Each row was made from one walk, in order. Every step used is in the known rows, and no mark comes twice. Write each row's walk.
Known rows
fula, tobor: [ -7  10  14  -2 -18 -15  19 -23  34  40   9  16  36  20 -16  22 -34 -24
  10  16  -2 -18  11 -11 -21   6  13   7  -5]
fula, fupa, gasozi: [ -1  -8  14   8 -37 -16  43 -29  23  35  31 -10  23  10 -39  -8 -19 -11
   2   8  -5  -1  -7 -10 -16  19  -1  -6  -7]
tobor, vegu, fupa: [-40  15  12  17   6   3   3 -20   9  26   2   8   5  -1  -9 -25 -31  -8
 -21  -6  -9  25  14 -17  -1  23  22  27  16]
tobor, fupa, kosut: [ 24   1   5  13   1 -26  -8 -19  22 -18 -15  24  -8 -20  20  32 -14  -2
   1  20  11  16  19 -12 -22  12 -15 -12 -16]
fupa, gasozi: [-30  -1   8  24 -19  -2  19 -28  20  -1  25 -26  13  18 -13 -24 -16 -14
   4   6  -5 -12   5 -24 -15  13  15  12  -8]
nisiv, kosut: [-10 -12   0   4  -2   5  17 -25   7   7 -19   7 -10   5   0  13 -13   3
 -16  -5  19  -4  10  -8  -5  15  -3  26  13]
nufas, fupa, gasozi: [-39   3   2  24 -25 -31   3 -31  25 -18   7 -13   1  13  17  -8   5  -7
 -15  21  -4 -12 -14 -34 -27   8   8   9 -18]
vegu, fupa: [-12  23   6  14  11   4  12 -17   8  21  -8  -7   3  -9  -4 -20 -27  -3
 -17   6   7   8  38  -9  -6   6  10   5  -6]
vegu, tobor, fupa: [ 26   0  -7  -7   5  -5  14 -10  -2 -11 -26  41 -14   1 -20   7   0  14
 -11   7   8   5   1  12  -7  11  -6 -13 -12]
tobor, fula, fupa, nisiv, kosut: [  4 -10  -1 -28 -43  -5  19 -14  18 -10  30  13  12  -7 -48  -3   2  -5
  -2  -7   9   4  -4  -3  15  38 -24   8 -21]
nisiv, kosut, zamobeg, fupa: [ -4 -27   3 -22   3  25  29   0  17 -12 -26  -2 -13  -3 -18   6  19   6
  -9   4  23 -28  -3  16  25  34 -11  16  11]
kosut, zamobeg, fupa, fula, tobor, nisiv: [  2   0  13 -42   5   7  30  12  30  -6  -6   1  25  16 -58  -2  41  -6
   8   5  15 -47  -3  24  37  39   0  -2 -37]
fupa, nisiv, kosut: [-24  -3   8  10 -30  25  23 -19  17 -16   2 -11   3  16 -19   3  -4   7
   0 -24  12 -25   0 -13  -1  16   2  33   8]
fupa, fula, tobor, nisiv: [ -1  23  12 -23  -3 -16  16 -17  26  23  -2  21  40  33 -50  12   6 -10
   6 -10  16 -29  14  -1   6  16   8   7 -47]
tobor, fupa: [  7  -3   9  -7 -13 -27  -5 -32  14 -20 -12  27  -7 -12   0  16  -1   1
  -6   4   0   3   2 -16 -18  27 -10  -2 -24]
fupa, fula: [  1  22  28  -1  21 -13 -14 -27 -10   3   1  16  22  15 -30   2  19 -14
  -9 -29  16  -6  10 -17  -8  17   1   7 -23]
tobor, vegu, fupa, nisiv, kosut: [-43   5   8  14 -16  28  15 -13  21  10  -4  -2   3   6 -18 -24 -25   7
 -14 -21   2   8  11 -14  12  25  19  41  23]
kosut, zamobeg: [-24  -3  12  12  10   7  12   9  -2   1  13  -3  15   4 -16 -11   5 -23
 -11   3   3 -20  11   7  16  25  -2   0   3]
fula, tobor, nisiv: [-19   9  -8  -9 -24 -20  42 -17  46  35   9  10  31  30 -30  16 -29  -9
   6  28  -3 -27  12   0   0  12  12  13 -33]
fula, fupa: [  9   2  18  -1 -20 -27  30 -29   9  45  22  13  19   0 -33  11 -17 -12
 -12   4  -2   9  -5  -7 -21  21  -8  -7  -5]
fula, tobor, fupa, gasozi: [  8  -5   7 -16 -47 -17  20 -26  56  10  -4  15  27  14 -18  17 -26  -7
  26  22  -2 -26   4 -12 -16  16   5  -5 -22]
nufas, fupa, nisiv, kosut: [-35   1   1  13 -32  -9   4 -22  23 -28  -9  -2  -7  12  13  15  17   8
 -16   0  10 -21 -19 -25 -16  11  -2  27  -5]
nisiv, kosut, zamobeg, fupa, tobor: [ 10 -32  -7 -20   8  24  23   8  17  -5 -27   2 -10  -7  -4  18  15   2
  -9  -4  21 -29   6  29  18  24 -14  16  22]
kosut, zamobeg, fupa, gasozi: [-15 -16  13 -12  -5  19  28   6  24 -20  10 -27   8   3 -32 -23  25 -10
   5  14   1 -36 -10   8  20  36   3   0  -9]
kosut, zamobeg, fupa, daropo: [ -7 -12  11  -8   6  14  18  22  17  -3  10  -6  18   4 -18   7   6  -9
 -15   4  -3 -35   4  13  14  26   1  13  -2]
zamobeg, fupa: [  2   3  18 -20   4  -9  13 -34  18  -8   0  -3  -7  -3 -17   8  13  -3
  -5  10  -2  -8 -15 -11 -17  28   9  13 -17]
fula, tobor, nisiv, kosut: [-16  -4 -16 -17 -29  -6  50 -15  50  32 -10  12  20  28 -27  22 -28   3
   3  23  10 -30  13   6   8  14   8  22 -23]
zamobeg, fupa, nisiv: [ -6   5  23 -18 -20  10  19 -27  26 -26  11 -19   0   6 -32   3  19   6
   7  -5  -5 -26 -23 -15 -10  28  12  20 -18]
zamobeg, fupa, nufas: [  2   4  14 -10   5  -5  -3 -35  20   1  -5 -17 -10   6  -8  19  -5  -6
  12  27   5  -7  -5 -19 -16  15   4  12 -21]
fula, fupa, kosut, zamobeg: [ 22  -4  12  16  -3 -13  31   6  15  39  20   8  22  -8 -20  19 -17 -21
  -1  22  12   7  13  14  -3  12 -22 -24  10]

Which walk is each row?
[  3  33   6 -15   5   3  22 -10  29  33 -18   7  29  12 -39 -11 -13   5
   0  -2  21 -15  43   4  15   9  11   2 -40] -> vegu, fupa, fula, tobor, nisiv
[ -4 -35  -4 -20   9  24  18   7  19  -1 -24   8  -9  -4  -7  11  12   1
 -10 -11  14 -20  -3  25  23  33  -7  28  33] -> nisiv, kosut, zamobeg, fupa, tobor, vegu
[ 36  -3 -17  -9   8   5  24  23  -7   8  12  34   7  -7 -42  -6  -1  -9
  -7  24  18  18  11  35  24  14 -22 -26  -8] -> vegu, tobor, fula, fupa, kosut, zamobeg
[-30  -8 -25   0 -10  -4  46 -19  22   0 -11   0 -10  19 -16   3  -6  15
 -22   9  15 -14   9   3  18  22   0  31 -27] -> tobor, nisiv, kosut
[ 24  15  32 -46   2  -9   8 -31  31   6 -12  14  22  11 -44  21  24  -5
  13  -5  12 -27 -12  -6 -11  27  10   6 -31] -> zamobeg, fupa, fula, tobor
[ -6  -9  16 -17  11   9  19   5  11 -14   4 -10   6  -3 -27  -7  26 -12
  -4  10   2 -28  -8  13  17  37  -1   3  -5] -> kosut, zamobeg, fupa
[ -7  -8  11 -10  11  13   7   4  12  -7   0 -18   1   5 -20   0  12 -13
  10  24   8 -26  -1   6  18  27  -6   0 -11] -> kosut, zamobeg, fupa, nufas
[  2 -15   0 -30 -40   7  23   5  16 -14  32  10  15  -9 -54 -11  11  -7
  -2  -5  12  -6  -4  10  32  45 -28   2 -18] -> tobor, fula, fupa, nisiv, kosut, zamobeg
[  6 -20  10 -32  13  26  21  -1   9 -16 -31   3  -6   2 -31   7  35   7
  -8 -12  32 -32  -3  18  30  36 -12  14   2] -> nisiv, kosut, zamobeg, fupa, fula
[  7   3  15 -19 -49 -11  15 -20  52   3   0  23  29  12 -25  29 -18  -3
  25   8  -1 -31   1 -12 -14  17   1   1 -20] -> fula, tobor, fupa, nisiv
[  3 -14 -31 -23  10  27  63  16   9  -8 -31  12 -21  19 -44  -8  18  28
 -17  20  21 -25  -3  43  41  21  -2   7 -19] -> vegu, tobor, nisiv, kosut, zamobeg, fupa
[  2  -1  12  -7  -2  -3  15 -12  27   5  10   0  12   6  -6  26 -13   0
 -18   3  -9 -17   0 -10 -21  15  13  27 -12] -> zamobeg, fupa, daropo
[  8  -2  12  12 -26 -22  31  -7  16  57  32  17  34   7 -22  30 -43 -11
 -24  -5 -10   1  10  -5 -24   7  -7   7   1] -> fula, fupa, daropo
[-25 -22 -26 -14  -9  15  57  16  34  -6 -11  -7  -2  17 -25   7   1  19
 -25  10  13 -39  10  24  39  29  -4  33 -25] -> tobor, nisiv, kosut, zamobeg, fupa, daropo
[-27 -13   7   6 -26  38  26   8  16 -21   3 -15   8  15 -27  -6   9   4
   2 -21  16 -40   3   3  22  23  -3  25  13] -> fupa, nisiv, kosut, zamobeg
[ -3  -6 -34  -1   7  15  54  -1   3   5 -25  19 -18  24 -31  -4  -4  24
 -21  13  17  -7   8  27  22   9   3  14 -16] -> vegu, tobor, nisiv, kosut
[ 11  11  34 -44   0  -8   3 -31  32  11 -10  20  22  15 -47  17  21  -7
   9 -11   7 -19 -20 -10  -6  34  16  15 -21] -> zamobeg, fupa, fula, tobor, vegu
[ 11 -35 -13 -35   6  21  13  12  18 -20 -19   9 -11 -14  -9  11  23  -2
  -8  -1  22 -22   7  30  29  33 -20  16  11] -> nisiv, kosut, zamobeg, fupa, tobor, fula
[ 13 -19  10 -41  -1  26  27   4  26   1 -34   9   9  10 -36  16  25   5
   5  -5  33 -43   1  21  30  33  -8  10   1] -> nisiv, kosut, zamobeg, fupa, fula, tobor
[  8  12  -7  16  20   1   2  -7  11  33 -10   2  10 -16  15  -3 -32  -9
 -14  -3   5   6  54   9 -13 -10   5   6  13] -> vegu, fupa, tobor
[ 17  13  31 -34  18  -9  -2 -33  10 -14  -9   6   5   4 -36   9  38  -2
  -2 -14  14 -13 -12 -11  -9  32   6   7 -33] -> zamobeg, fupa, fula
[ 10 -18  -1 -29  15   4   0  18  13 -20  10   4   7 -17 -16   0  29 -21
  -3   6   3 -21   4  27  22  33 -12   0  -3] -> kosut, zamobeg, fupa, tobor, fula
[ 25   3  13  18  -7 -25  24 -18  17  45  19  12  18  -8 -12  30 -29 -18
  -1  21   9  21  12  -2 -26   5 -14 -15   4] -> fula, fupa, kosut
[  9  -7 -15  -3  13 -22 -24  -9   5   1  22  23  13 -14  13  11  -9 -32
 -11  -9  -3  12  28   5 -11   8 -10  10  -1] -> fupa, tobor, fula
[  0  -7   1 -18 -36 -22  14 -22  20   1  45   3  19  -7 -43 -21  -6 -18
   0  11  -1  14  -1 -10   4  36 -15  -4 -31] -> tobor, fula, fupa, gasozi
[ 28   2 -11 -20  -2  -7  23  -4  -8  10  13  39   3   0 -48 -10  -3  -2
 -14  10   9  21  -1  18  11  18 -13 -15 -18] -> vegu, tobor, fula, fupa
[ 20   5  14  -1  16  -6   8 -23  26  -7  -4  -7  -7 -11   5  26   0  -6
   2  28   8   4   3  -9 -23  12   2   4  -9] -> zamobeg, fupa, kosut
[ 25  -9  -4 -34  10 -15  -9 -18  21 -16   8  11  -4 -19  -3  16  16 -14
  -3   2  -3  -1   1   7 -12  23  -4  10 -13] -> zamobeg, fupa, tobor, fula
[  7   0   3   2 -11 -25 -19 -32  16 -12 -17  15 -10  -1   8  26 -19  -1
   9  20   8   5  12 -24 -16  14 -15  -3 -28] -> tobor, fupa, nufas
[-36  -5   1  11 -29   2  10  -4  20 -33  -9  -6  -4  10   7   8  25   5
 -17   1  12 -33 -17 -13   4  18  -8  20   0] -> nufas, fupa, nisiv, kosut, zamobeg
[ -1 -19   3 -16 -35  14  14  -4  25 -46 -19  12  -6  -6 -18  10  17  18
   5 -13  15 -30  -2   1  16  34 -19   8 -11] -> tobor, fupa, nisiv, kosut, zamobeg
[  8 -13   7 -29 -49  11  27   1  54  -4 -15  23  24  11 -28  28  -9   4
  25   4  12 -46   1   8  11  24  -8   2  -7] -> fula, tobor, fupa, nisiv, kosut, zamobeg
[ -2  -8  14 -25 -25  23  28 -26  32 -28  -8 -15 -10   4 -29  10  20  18
   5  -8  10 -31 -21  -9  -3  28   7  29  -7] -> zamobeg, fupa, nisiv, kosut
[ -6  -6  16 -12 -17   1  24 -34  33 -16   9 -28  -1   6 -24 -12   9   0
   8  14  -5 -20 -18 -17 -14  26  17  13 -20] -> zamobeg, fupa, gasozi
[-26   5   9  -7 -35  20  28 -11  51  42  -8  12  29  19 -27   2 -44   0
  10  -2   2 -14  13  -6   5  14  21  31  19] -> fula, tobor, vegu, fupa, nisiv, kosut
[  0   1   7  37  26   4   4  18   8   5   9  -3  12  -6  13  12 -13 -26
   0  24  16  -1  30   8   3   3  -8  -9  11] -> fupa, kosut, zamobeg
[ 23  -8 -12 -11 -18  20  26  -5   5 -28 -31  33 -19   6 -28   8   6  31
  -2  -7  18 -12  -3  14   5  12  -8   1  -5] -> vegu, tobor, fupa, nisiv, kosut
[-13  24   0  24  13   9  -2 -20   9  31 -12 -19   1   1   7 -11 -46  -8
   0  24  16   9  49 -17  -5  -5   6   4 -12] -> vegu, fupa, nufas
[ -1 -15  13  -8 -43  16  49  -2  18  18  15  -1  19   7 -51   5   1   4
   0 -13  13 -24 -11  10  13  28 -18   4  10] -> fula, fupa, nisiv, kosut, zamobeg
